In the rows, 128 means zero.
Known rows, with every step that occurs
B-G-K-S: [119 160 161 122 158 136 123 140 128 126 115 205 128 109 121 138 107 102
  87 148 144 102 195 118]
Z-S-K-F-J: [113 178 121 174 155 134 114 126 157 137 146 194 131 118 131 106  57 201
 117 123 146  90 217 144]
B-G: [137 132 151 118 127 142 133 123 111 131 128 157 139 139 114 138  93  82
 119 144 102 100 141 126]
G-B: [145 149 127 133 172 132 115 121 108 142 116 172 138 109 121 124 144 102
 112 142 112  99 147 157]
D-S-Z: [132 163 127 124 136 143 121 115 150 145 128 184 107 138 133 134 110 147
 137 100 118  91 192 115]
B-G-W-F-K-S-D: [104 176 135 123 169 147 120 133 207 116 148 216 132 105 134 106 113 131
  87 157 120  97 242 102]
F-W-G: [138 131 154 144 138 127 143 102 103 119 157 163 138 146 111  88 115 139
 112 137 104  99 148 117]
S-K-F: [124 149 130 131 162 131 105 127 170 155 131 185 135 118 153 125  72 162
 126 142 123  97 157 119]
D-F-W: [138 136 121 148 106 152 116 108 142 116 158 155 141 136 121 120 117 191
 119 146 104  87 140 116]
G-W-F: [140 152 127 125 116 140 113 114 135 145 153 177 135 134 112 102 117 107
 104 144 107  91 151  90]
F-K-S: [112 171 113 135 180 130 103 132 125 109 129 191 125 111 138 121 122 149
 112 144 137  99 196 120]
B-G-K: [144 134 155 117 142 136 134 145 116 128 109 199 135 123 120 140 121  81
  98 143 117 106 149 117]
P-G-B: [144 143 162 130 185 126 145 116 108 138 117 177 115 107 114 118 141 102
 145 129 103 107 145 161]
Z-S: [122 169 121 126 157 140 108 122  97 135 144 159 129 137  95 124 104 125
 123 128 114 103 179 127]
P-G-K-F-J: [129 134 163 169 160 125 147 122 149 132 110 207 106 125 134 104 111 176
 135 124 149  95 165 127]
D-S-K-F-J: [124 180 124 174 127 140 119 123 185 135 127 194 139 130 157 121  66 214
 121 143 154  82 241 133]
K-F: [122 140 131 132 158 137 105 111 144 158 132 156 133 141 129 126  90 155
 127 145 123  96 134 118]
P-G-W-F-K: [138 150 143 131 152 125 141 128 136 118 153 215 113 117 117  97 138 128
 135 128  93 103 161  96]
B-G-P: [162 124 157 114 126 101 132 126 110 132 131 176 108 137 116 140 105  77
 100 150 100  94 146 110]
W-F-K: [135 155 107 139 163 109 115 128 142 122 128 189 134 122 136 107 132 127
 124 140 104  97 151 120]
P-G: [134 132 159 120 154 132 140 115 110 132 125 159 112 139 116 118 110 107
 159 129 103 104 141 120]
F-J: [137 137 119 164 115 138 125 115 110 114 120 158 136 144 130 103 105 128
 123 136 132  84 164 132]
D-S: [134 170 123 125 131 145 114 121 125 135 123 159 137 147 119 140 113 136
 127 150 122  95 203 117]
K-S: [111 165 130 128 156 139 102 116 124 132 130 159 127 128 125 122  98 128
 116 147 140  92 185 117]
S-D-F-K: [124 152 103 125 186 145 112 134 214 106 114 190 142 117 157 128 143 195
 129 151 102  95 176 120]
Z-S-K-F-W-G-B: [123 180 162 165 209 118 137 114 146 150 177 215 139  88 112  90  98 207
  90 123 115 107 205 168]

Rows
[111 164 115 134 185 127 110 130 151 118 133 217  96 101 152 119 118 158
 122  93 132  98 187 120] | F-K-S-Z
[111 180 114 145 180 112 105 123 155 119 134 193 127 109 138 105 119 148
 114 145 131  92 196 119] | W-F-K-S
[139 145 161 122 129 133 141 110 134 142 154 183 114 132 103  97 114 108
 137 131  95  98 150  93] | P-G-W-F
[124 145 122 117 165 153 111 117 213 130 115 158 142 133 142 127 118 174
 133 153 105  87 166 118] | S-D-F
[140 135 160 114 129 152 141 119 104 131 149 180 113 135 104 115 119 109
 137 129 102 105 151  94] | P-G-W
[123 166 165 150 166 128 135 115 163 110 150 209 134 110 121 101 128 219
  80 142 139  88 190 108] | D-F-W-G-K-S
[125 179 121 125 162 133 109 139 124 132 144 190 133 114 120 121  85 131
 123 126 114 105 201 130] | Z-S-K
[127 140 160 152 160 120 135 110 162 140 165 194 138 125 141  89  75 192
 109 139 114 100 164 120] | S-K-F-W-G
[113 175 114 138 178 136 105 128 168 105 133 192 132 106 138 135 122 209
 111 146 130  87 185 120] | D-F-K-S
[124 130 126 154 126 146 108 104 133 145 162 155 133 141 124 110  95 177
 119 146 122  99 143 117] | K-F-W
[107 156 161 141 177 151 134 123 220 106 133 210 110 103 136 104 133 216
 127 144 136  97 227 112] | P-G-K-S-D-F-W
[109 174 117 143 185 108 112 120 181 127 137 218  96  98 151 101 115 156
 122  96 126  89 186 118] | W-F-K-S-Z
[139 136 157 146 136 133 144  98 145 116 162 164 145 140 114 101 114 200
 112 140  96  87 136 116] | D-F-W-G
[110 182 102 126 203 148 109 136 201 108 134 196 136 114 129 128 137 213
 126 136 104 101 214 130] | Z-S-D-F-K
[120 159 164 147 168 122 133 120 120 111 146 209 129 115 120  87 129 158
  82 141 146 101 201 109] | F-W-G-K-S
[125 170 159 154 150 129 137 110 177 142 164 199 141 131 137 104  76 224
 111 144 123  96 225 119] | D-S-K-F-W-G
[119 153 167 146 173 118 141 117 145 122 150 234  98 107 133  83 126 169
  91  89 141  98 190 108] | F-W-G-K-S-Z
[110 158 132 126 163 135 109 112 149 141 134 183  98 117 138 118  95 138
 126  96 134  91 175 116] | K-S-Z
[ 98 181 109 135 206 122 101 125 214 118 121 195 128 109 154  93 124 153
 118 154 131  94 231 119] | W-F-K-S-D
[101 164 159 143 178 144 131  96 217 113 155 169 139 126 130  89 107 226
 106 153 123  84 215 117] | K-S-D-F-W-G
[124 171 124 156 122 148 109 120 174 140 161 191 138 127 144 123  77 213
 118 151 131  96 229 117] | D-S-K-F-W
[134 142 164 162 186 122 140  94 132 151 157 180 140 114 115  91 125 182
  96 141 114  98 144 156] | K-F-W-G-B
[107 158 160 138 194 133 131 121 179 111 134 211 130 116 135  76 135 165
  87 149 145 101 237 110] | F-W-G-K-S-D
[140 134 163 120 167 126 142 137 116 127 107 203 109 120 121 120 138 105
 139 127 118 108 150 113] | P-G-K
[111 174 161 153 209 140 136  97 214 122 146 187 143  95 128  90 138 221
  91 153 124  86 221 156] | K-S-D-F-W-G-B
[101 177 143 126 195 137 131 125 208 115 146 222 106 103 135  85 130 155
 128 140 121 101 242  96] | P-G-W-F-K-S-D
[ 99 170 108 126 205 140 102 133 184 108 117 194 127 110 155 111 128 155
 117 153 137 101 232 120] | F-K-S-D
[139 144 121 167 112 143 126 111 154 111 124 159 141 140 133 118 105 189
 123 139 127  72 151 131] | D-F-J
